Known rows, with every step that occurs
a/k/v/w/z: -1.74 -1.32 +4.63 +0.00 +0.39 -1.57 -0.97 +5.38 +0.62 -1.64 +0.03 +2.36 +2.05 +0.41 -0.14 +0.63 -2.99 +0.98 +2.47
w/v/k/a: +0.42 -0.35 -1.31 +0.11 +3.59 -1.34 -0.15 -3.26 +0.80 +0.89 -0.41 -0.92 +0.34 +1.98 +0.29 -2.27 +4.72 +2.89 -1.12
k/t/w: -0.18 +1.25 -0.76 +0.39 -1.80 +1.91 +0.25 +1.58 -2.60 +1.03 -0.83 -1.01 -0.51 -3.52 -3.18 +0.21 -1.99 -2.01 -4.77
z/w/a: +0.57 -0.28 -0.84 -0.76 -0.07 -0.29 -1.01 -3.65 +1.83 +0.77 +1.00 -3.07 -1.23 +3.05 +5.49 +1.80 -0.40 -1.75 +1.62
a/k/v: +0.71 -0.02 +1.74 +0.21 -3.03 -0.83 -0.09 +3.84 -1.16 -1.89 +1.16 +0.24 +0.58 -0.60 -0.42 +0.24 -0.84 +2.85 +0.51
v/k: -0.29 +0.97 -1.69 +2.56 -2.40 +0.94 -0.31 +0.38 +1.29 +0.01 -1.29 -0.41 -0.88 -0.71 -1.76 -1.42 +2.63 +0.53 -1.72
t/w/a/k/v: +1.70 +0.15 +1.02 -1.67 +0.02 -2.73 -0.23 +1.76 -0.87 -1.72 +1.40 -0.37 -0.58 -0.82 +2.59 +1.66 -1.30 +0.44 +1.85
v/k/a: -1.05 -0.07 -1.98 +1.42 +2.07 -1.17 +0.44 -0.94 +1.46 +0.35 -0.91 -0.74 -0.25 +3.72 -1.23 -3.15 +3.63 +2.16 -3.90
z/w/v: +0.62 +0.23 +1.50 -0.93 -0.51 +1.32 -1.62 -3.49 -0.70 +2.16 +0.82 -3.35 -0.84 -0.78 +3.94 +1.30 -0.72 -0.15 +1.73
k/a/w: -2.37 -0.65 -0.25 -2.04 +1.27 +1.62 +1.68 -1.95 -0.71 +0.42 +1.04 +0.18 -0.67 +5.59 +1.11 -3.32 -1.23 +1.50 -0.42
v/k/a/w/z: -2.65 -1.43 +0.88 -1.52 +5.51 -0.58 +0.68 -1.81 +1.42 +0.20 -0.56 +2.46 +1.43 +2.46 -1.37 -1.93 +0.50 +1.02 -2.29
w/a/k: +1.46 +0.06 -0.65 +0.64 -1.59 -3.41 +0.92 -1.52 +2.23 -0.74 +0.58 +0.69 -0.56 +0.56 +2.98 +1.48 +0.16 +0.08 +3.92
k/v/w/a: +0.63 -1.15 +0.44 -1.03 -1.66 +1.30 -1.16 +1.54 +0.80 -2.12 +1.52 -0.75 +0.36 +4.92 +3.82 +0.15 -0.19 +0.40 +5.53
v/w/a: -0.22 -0.49 -0.47 +0.13 -2.03 +0.70 -0.33 -0.71 +2.35 -0.57 +0.42 -0.45 -0.79 +4.69 +4.49 -0.01 -0.50 -1.24 +5.85
k/v: +0.14 -0.55 +1.34 -1.09 -3.80 +3.21 -1.10 +1.95 -1.41 -1.77 +1.47 -1.46 +1.33 +1.32 +0.33 -0.76 -0.69 +2.93 -1.54
t/w/a/k: +0.80 +1.03 -0.26 -0.35 +0.19 -4.21 +0.86 -1.14 +1.15 +0.10 +0.06 +0.04 -2.23 -1.38 +3.64 +1.65 -1.61 -1.84 +2.59
v/w/a/k: +0.36 +0.12 +0.05 +1.61 -1.28 -3.81 +0.75 +1.38 +2.33 -0.71 +0.15 +1.32 -1.53 +2.32 +3.32 +0.90 -0.87 -1.16 +7.22

Rows
+2.17 +0.97 -3.30 +0.82 +1.24 -0.73 +0.00 -0.82 +0.03 +0.21 -0.89 -0.32 -0.83 -2.62 -1.67 +1.46 +2.53 -2.67 -1.53 | v/k/t/w/a
+0.76 +0.64 -0.89 +0.10 +0.11 +1.94 -0.07 -2.03 -0.66 +0.70 -0.10 +0.68 -1.11 -2.03 -0.52 -1.02 +2.70 +0.71 +3.37 | a/w/v/k
+2.90 +0.24 -1.60 +2.28 +0.59 -3.23 +0.69 +0.97 -0.14 +0.26 +0.27 +0.25 +0.08 -1.71 -1.46 +3.53 +0.90 -1.74 +0.78 | z/w/a/k/t
-2.73 -0.11 +2.99 -2.16 +1.02 +0.45 -0.93 -1.42 +0.70 +0.93 -0.85 -0.21 +0.62 -2.27 +1.17 +0.38 -4.13 -1.51 -4.06 | t/w/z
-2.55 -1.23 +2.64 -2.35 +0.20 +2.56 +0.24 -1.71 +0.70 +0.02 +0.28 +2.00 +1.51 +0.43 +0.24 -0.30 -3.19 -0.01 -0.13 | a/w/z
+1.53 +0.81 +0.17 -1.15 -0.48 +2.08 -0.47 -1.54 -3.10 +1.66 +0.00 -1.25 +0.20 -5.11 -0.97 +1.13 -0.59 -0.82 -1.01 | k/t/w/v
-0.40 -0.93 +0.67 -3.32 +2.37 +1.84 +0.86 -4.70 -1.51 +1.10 +1.55 -0.25 +0.18 +3.05 +2.81 -2.06 +0.17 +2.28 +2.81 | k/a/w/v
-0.79 +0.29 +0.44 +0.78 +2.81 -0.31 -0.62 +1.37 -0.25 +0.70 -2.20 +1.37 +1.40 -5.71 -5.22 +1.13 -0.21 -2.11 -6.14 | v/k/t/w/z
-1.31 -0.42 +2.08 +0.30 -3.73 +2.93 -1.13 +5.27 -1.07 -1.51 +0.70 -0.73 +0.14 +3.42 +0.79 -1.48 -1.95 +1.25 +2.59 | k/v/w
-1.81 -0.06 -1.65 -0.15 +2.79 +0.52 +1.50 -0.98 -0.06 +0.39 -0.14 +0.80 -1.27 +4.05 -1.20 -3.58 +1.77 +1.31 -0.83 | v/k/a/w
+1.48 +0.70 -2.99 +3.84 -2.08 +1.67 +0.25 +2.45 -0.65 -0.17 -1.47 +0.67 +0.94 -2.93 -6.88 -0.16 +3.79 +0.13 -3.88 | v/k/t
+3.16 -0.02 -2.00 +2.01 -1.32 -2.30 +1.43 +0.78 +0.19 -0.80 +0.29 +1.63 +1.20 -1.74 -2.36 +2.42 +1.71 -0.29 +1.27 | w/a/k/t
+0.30 +1.86 -2.25 +2.32 -0.43 +0.69 +0.13 +2.46 -1.89 +0.92 -1.95 -0.34 -1.24 -5.04 -5.42 +0.01 +0.99 -2.26 -5.15 | v/k/t/w
-1.28 -0.24 +1.76 -1.05 +1.53 +0.87 -0.49 +0.39 -0.82 +0.82 -1.10 +0.71 +2.02 -4.21 -3.06 +1.40 -2.81 -1.91 -5.61 | k/t/w/z
